Each row comes from the steps of one path. Every step used is in the known rows, and no mark comes twice. Write the path behind each row, first mark first.
Known rows:
gaku-napo-bako: [ -3.2 -36.0  20.9  -5.6  20.7   5.5   2.9 -21.2 -14.4  15.5  -3.5  -4.8
 -33.3  12.6  -9.1 -14.8  -5.3 -21.3  -5.1  15.5 -18.2 -10.1  12.9  10.5
 -19.7]
napo-bako: [-17.0  19.4  42.6  15.3   5.7   8.5  12.1  -7.7 -11.1   1.8 -22.3  19.1
   0.3  -2.4 -16.4  11.7 -25.9   0.3 -12.3 -10.1 -30.2   6.1   4.1  42.4
  17.6]
gobel-bako-lage: [  3.8   9.8 -27.8  18.9   9.8  10.4  12.9 -24.7  18.0  10.5 -32.7  -3.4
  40.3 -14.9 -34.0   7.5  -0.3   6.2  -5.3 -19.3  13.4 -19.3 -12.4  10.0
   8.4]
bako-napo: [ -0.9   4.9  -5.4  -8.3 -14.7  11.0  11.6   0.2  -2.6  -1.4  21.4 -28.6
 -14.8   1.9 -21.7  -5.0  -4.3  50.1  -0.4  13.4  63.5 -13.4  -0.1 -16.1
  13.3]
farek-gaku: [-12.5  42.6  16.7  -3.0   4.0  12.9  17.7  18.8  13.0   3.5 -10.2 -22.4
 -33.6   5.5 -27.1  39.0  22.0 -17.6  -0.5  12.2 -14.1  22.0  12.2 -17.2
  -2.4]
vokate-zafi: [ 46.5  17.4   5.4 -30.1  -8.6  45.1  -8.3  11.8 -25.9  11.7   6.7  10.1
 -28.1 -17.0 -44.1  16.6  -3.6  14.7 -20.0 -44.7  19.2  15.9   6.0   0.1
  -3.6]
gobel-bako-keve-vokate-lage: [-10.5   1.2 -36.7  26.3  -8.3  -7.9 -14.9   4.5   3.3  16.8 -58.3  31.5
   5.9  -4.5  33.2  -1.1  14.0 -17.2  22.0 -25.9  39.6 -21.9 -13.4   4.5
  -5.5]
farek-gaku-napo-bako-lage-vokate-zafi: [  4.1  11.4  34.6 -16.5  34.6 -10.4   1.4  10.5   8.6  -2.1  -6.8 -14.8
  -7.9  -2.3 -14.8   1.7   1.6 -28.7 -31.6  14.9   3.9  25.2   9.7   2.3
 -37.7]
vokate-lage: [ -7.1  17.3  -2.5 -26.6 -24.8  32.4   8.9  -3.3  -1.3  12.8   7.1  13.0
  16.3 -18.3  44.5   6.3 -14.0  -0.8  -7.3 -23.3  -0.6   0.1  -2.2 -36.1
   7.7]
lage-bako: [  6.0   4.6  12.2  30.6 -10.1  12.3 -28.5 -20.4 -12.0  -4.0  24.7  -7.9
  14.4  -3.7 -42.2  13.2  -3.8 -18.2  18.6 -11.3  -9.6  -6.8   1.8  -6.5
  31.7]
zafi-vokate: [ 38.5  26.0   0.6  -3.3 -18.2   7.8  13.4  -2.0 -16.7 -11.9  -5.1   8.3
 -15.5  24.5 -12.9  -1.9   5.0  25.5 -11.2  20.5 -34.4   8.8   1.8   7.2
  -0.2]
lage-bako-gobel: [  7.6   2.5  -7.2  16.1  16.3  -1.1 -21.4 -11.0  -5.4  -0.2  26.8 -20.0
  19.6 -12.7 -41.2  19.9  -6.5  -1.3  10.9 -17.4 -39.1  -1.4 -16.2   4.9
  42.0]
keve-vokate-lage: [ -5.0  19.3 -23.6  -0.4  -3.6  -4.1  -8.9  28.2 -11.0   5.7  -6.5  43.1
  -9.7   1.5  53.3   1.8 -19.9  -4.3  29.8  -4.8 -16.4   4.8 -14.6 -35.2
  12.8]
lage-bako-napo-gaku: [-14.1   8.5 -16.0  16.1 -11.5   4.0 -20.6 -11.6  -0.4 -18.4  42.7 -23.3
  18.6  10.6 -48.4   2.4  -5.0  33.2  14.6   7.5  32.5  -6.2   6.3  32.6
  43.7]
zafi-vokate-lage-bako-napo-gaku-farek: [ 13.9 -17.6 -14.8 -20.2 -30.0  -1.4   5.4  -4.6   1.7 -22.4  29.0  24.5
  17.5  16.4  44.9 -27.7   4.7  17.6  -3.2   7.1   4.6  -3.7   4.4   6.8
  17.0]
farek-gaku-napo-bako: [-23.9   0.0  32.6  -9.4  25.9  -1.2  10.2   1.7   5.4   8.3 -13.1 -22.0
 -43.2  15.8  -9.0  10.0  23.0 -49.7  -6.6  26.2 -18.0   8.9  18.5   0.1
 -26.6]
lage-vokate-zafi: [ 55.4  22.0   7.5  13.7  -6.2  25.2 -11.2  21.1 -15.2 -16.8  -0.8   7.9
 -16.7 -20.6 -26.4   2.0 -44.7  15.1 -22.5 -17.3  -3.7  38.6  -1.7  -0.6
   2.9]
farek-gaku-napo: [ -7.9  -0.7   7.0 -18.3  18.5   8.5  10.4   6.9   9.0  13.3   0.8 -37.1
 -58.5  17.6 -17.8  14.3  33.9 -39.4   3.1  30.9  -7.3   8.8  17.8 -32.0
 -31.6]
lage-bako-napo-gaku-farek: [ -8.2 -29.6 -10.8  13.8 -10.7   0.9  -9.5  -3.6   5.4 -13.6  42.9 -12.2
  -3.0   6.1 -32.1  -3.3   4.4  29.6  22.5   2.3  34.5 -11.2   8.5  22.3
  38.2]
bako-farek: [  9.6 -22.1   2.8  -4.0 -23.4   3.3  40.4  16.2   1.1  -5.7   5.8  -5.4
  -7.9 -14.2 -11.6  10.8   0.0  54.1   0.5 -15.7 -49.8   8.0  -4.5  -2.9
 -13.6]
zafi-vokate-lage-bako: [ 22.5  20.5   2.7  -9.4 -32.2   4.4 -11.9 -21.5 -11.9 -15.5  17.1  22.2
  37.2   9.0  34.5 -13.4  -1.2 -14.4  -7.7   1.6 -22.0  -1.5  -0.9 -14.7
  12.0]
gobel-bako-napo: [ -8.2  -9.8 -26.5  24.7  -8.3  15.0  12.0 -20.5   9.5   0.4 -28.5 -17.9
  -8.6   1.4 -26.5 -13.2   3.9  -3.2  10.4  -8.0  49.7 -32.0   1.2   0.9
  16.6]

Which path is each row?
[  6.6 -22.0  18.5   2.4  29.7 -15.6   2.6 -19.0  -0.3   4.1   0.0  -7.9
  13.3  -1.0  -3.6 -23.6 -26.5   4.8 -22.1  25.4  -7.0   0.3  -2.8  14.5
 -19.5]
gaku-napo-bako-lage-vokate
[-10.1   7.4   3.0  -5.1 -27.1  22.7 -19.4 -21.4  -0.7   0.9  27.4  12.6
  43.5 -18.8  30.6   1.6 -13.5 -29.3   6.2 -29.1   0.7  -9.8   0.1 -34.3
  24.6]
vokate-lage-bako
[-13.1  10.2  30.0   0.2  36.2 -21.8  11.5   3.3  17.9  -3.3  -9.5 -25.8
  -5.5   3.7  -5.9   2.5   0.0 -29.2 -19.9  36.4 -11.2  20.8   8.9  -1.1
 -29.2]
farek-gaku-napo-bako-lage-vokate
[ -5.3 -59.7  24.2 -10.5  12.4  -8.9  22.3 -10.9  -7.3   6.2  -2.6  -6.5
 -27.5   3.8   2.5 -21.4  -2.5   1.0  -6.4   7.4 -42.0  -9.1   8.2  14.5
 -33.7]
gaku-napo-bako-farek
[ 24.6 -22.1  22.1 -12.2  29.1  -6.3  -8.0 -14.5 -10.6   4.3   3.4  -0.2
  11.9 -10.5 -11.9 -25.6 -27.8   3.5 -31.7   4.0   7.8   6.1   0.9  16.4
 -28.7]
gaku-napo-bako-lage-vokate-zafi
[ 26.3  25.3  -3.9 -26.9 -29.8  15.5  11.7  -5.7 -11.2  -6.9   1.5  24.4
  14.3  10.3  44.0 -12.7  -1.4   8.7 -18.4   7.0 -23.8   5.8  -2.1 -15.2
  -2.4]
zafi-vokate-lage
[-11.7 -44.6 -17.1  11.6   2.4  -2.9  32.6  -4.8  23.5  -1.1 -41.3 -20.3
 -27.1   0.5 -12.0  -2.0  32.0 -38.2  10.6  -9.4 -33.9 -11.1   5.2  -3.5
 -32.2]
gobel-bako-farek-gaku-napo
[ -4.2 -36.9   7.7 -21.2  -1.3 -11.4  39.2  22.7  15.9  -1.4   6.4 -32.6
 -39.7   1.6  -4.6   9.2  31.7   7.8  -0.1  10.4 -42.7  11.3  10.0 -22.0
 -49.5]
bako-farek-gaku-napo
[-24.6  -1.2  21.0 -17.6  44.5 -10.0  16.7   9.1  12.7  10.3 -12.3 -28.9
 -39.3   9.9  -9.2  15.9  21.4 -38.9 -13.2  22.6 -34.3  12.4   8.8   4.2
 -21.3]
farek-gaku-napo-bako-gobel
[ 29.8  35.8  -5.6  15.6   9.8  -7.3   9.0   1.5  13.1  -7.9  11.1  -8.8
  52.8 -22.2 -22.2   5.2 -38.4  61.3 -24.5  12.3   4.4  21.6 -19.4  -4.6
   7.5]
bako-lage-vokate
[ 14.2  14.4 -27.0  41.5  10.9   0.7   9.2 -19.0  21.3  -6.2 -34.8  -3.4
  43.9 -21.7 -26.4  -2.8 -24.8   4.2  -9.8  -7.3   5.3  -3.2 -15.5   8.9
   9.9]
gobel-bako-lage-vokate
[ 23.8  17.9  -8.6 -15.4 -14.7  -2.0  -8.3 -13.9  -8.9 -15.3  17.9  12.5
  40.8   4.1  35.3  -8.9  -2.6  -4.7 -11.7  -2.2 -40.8   1.3 -12.3  -8.3
  18.4]
zafi-vokate-lage-bako-gobel
[-32.2   4.9  55.2   5.3   4.8 -16.4  41.6  17.1   9.6 -14.1 -23.3   6.9
   0.7 -11.3  -2.1  17.1  -1.4   4.6 -14.9 -11.2 -59.4  18.7   3.8  39.5
 -11.8]
napo-bako-farek-gaku
[-20.7 -28.1 -11.8 -15.4 -23.8  14.0  -4.3  -5.4  13.3  -6.2  41.8  10.9
  26.9 -12.2  44.6 -14.6  -6.5   7.0   8.1 -19.3  38.3 -13.7   4.9 -11.3
  31.3]
vokate-lage-bako-napo-gaku-farek
[ 18.7  14.4   0.5 -11.7 -34.2  -3.3 -12.7 -19.4  -9.2 -21.3  25.0   9.9
  40.5  10.4  36.8 -27.4   0.5   2.4  -7.2   9.5  14.8 -13.4  -3.9 -19.7
  12.4]
zafi-vokate-lage-bako-napo
[ -3.9 -38.4   7.1 -18.2  40.2  -4.6   7.9 -11.9  -8.8  16.7  -3.5 -15.7
 -29.2   4.1  -7.2  -9.9  -6.6  -8.5 -12.6  10.2 -41.9  -4.3  -0.7  19.7
  -9.6]
gaku-napo-bako-gobel
[ -8.1 -27.4 -26.3 -17.0  -7.6  13.2  32.5  24.0  15.6  -3.9  23.9  -9.0
 -40.6  10.3 -14.5  -4.6  -0.2  74.4   5.9  14.4  41.9  -2.2  10.1  30.5
  21.2]
bako-napo-gaku-farek
[-14.5 -20.5 -15.5   1.2   4.9 -34.9 -18.1  24.6   0.8  -6.3  14.5  21.7
  -2.8   3.7  57.2 -11.7   9.0 -41.8  41.9   3.2 -28.9   0.8  -8.4 -46.8
 -11.7]
keve-vokate-lage-bako-farek-gaku-napo
[ 23.9   7.0   0.4  23.3  -4.2 -17.4 -62.5  13.3 -29.2   6.5   8.2  21.4
   8.0  -4.5 -24.5   6.8  12.4   3.1  22.5 -26.4  47.8  -4.5  -8.6   7.7
   3.6]
lage-bako-keve-vokate-zafi
[-21.1   9.8  30.1 -17.6  32.5 -13.4  15.0  -0.7  14.7   7.9  -6.4 -24.9
  -9.7   6.7 -13.0  10.3  22.6 -28.8 -17.4  26.8  -2.2   6.6   9.8  -1.8
 -30.3]
farek-gaku-napo-bako-lage
[ -1.1  -1.3 -34.7  40.4   2.4 -11.3 -15.5   6.3  -2.5  15.0 -63.3  21.4
 -13.2   2.8  -4.5   5.0  18.7  -8.0  27.2 -15.6  33.3 -20.4 -11.7  19.1
  -5.6]
gobel-bako-keve-vokate
[ -3.2  18.5 -15.5  -3.9 -11.5 -16.7 -21.8  32.4 -13.9  20.9 -17.2  33.5
   1.7  -4.3  49.8   5.0   8.6  35.3  13.3  -7.9  46.2  -1.3 -18.4 -14.2
 -13.5]
bako-keve-vokate-lage
[-10.7   9.0   6.3  -7.2 -32.9  10.0 -30.7 -13.2  -5.3  10.2  19.0  12.6
  53.0 -23.6  40.4   0.8   1.9  -6.2  -2.1 -30.5  43.6 -15.3  -5.4 -22.5
   7.4]
vokate-lage-bako-keve
[  3.3   5.5  -1.9  38.8  -3.8 -26.7 -52.0   7.3 -20.2   3.1   5.2  12.8
  12.1   1.7 -15.7  10.5  13.3   4.1  35.3  -5.8  30.6 -11.2 -10.9   3.2
  12.7]
lage-bako-keve-vokate
[-21.9  14.1 -40.3   8.3  -4.6 -16.6 -26.8  22.4  -3.5 -10.9  23.8  30.6
  15.6   9.4  38.6  -5.5 -17.8   7.3  38.8   2.8  10.2   0.7 -10.9  -2.7
  34.7]
keve-vokate-lage-bako-napo-gaku
[-20.5   2.1 -49.2  17.6  -6.5  19.8  17.9 -11.9  16.7  -6.1 -24.9 -15.6
  -7.6  11.7 -32.3  -4.0   0.9  21.0   6.1  -1.3  33.3 -17.1   7.5  48.5
  24.8]
gobel-bako-napo-gaku
[-34.0   3.9  22.4 -17.2  22.4 -24.5  -4.6  21.7   4.8  14.5 -23.6   4.8
 -26.4  13.7  46.2   2.7  27.8 -47.5   1.7  21.4  13.8   4.7   7.6  -8.6
 -39.5]
farek-gaku-napo-bako-keve-vokate-lage
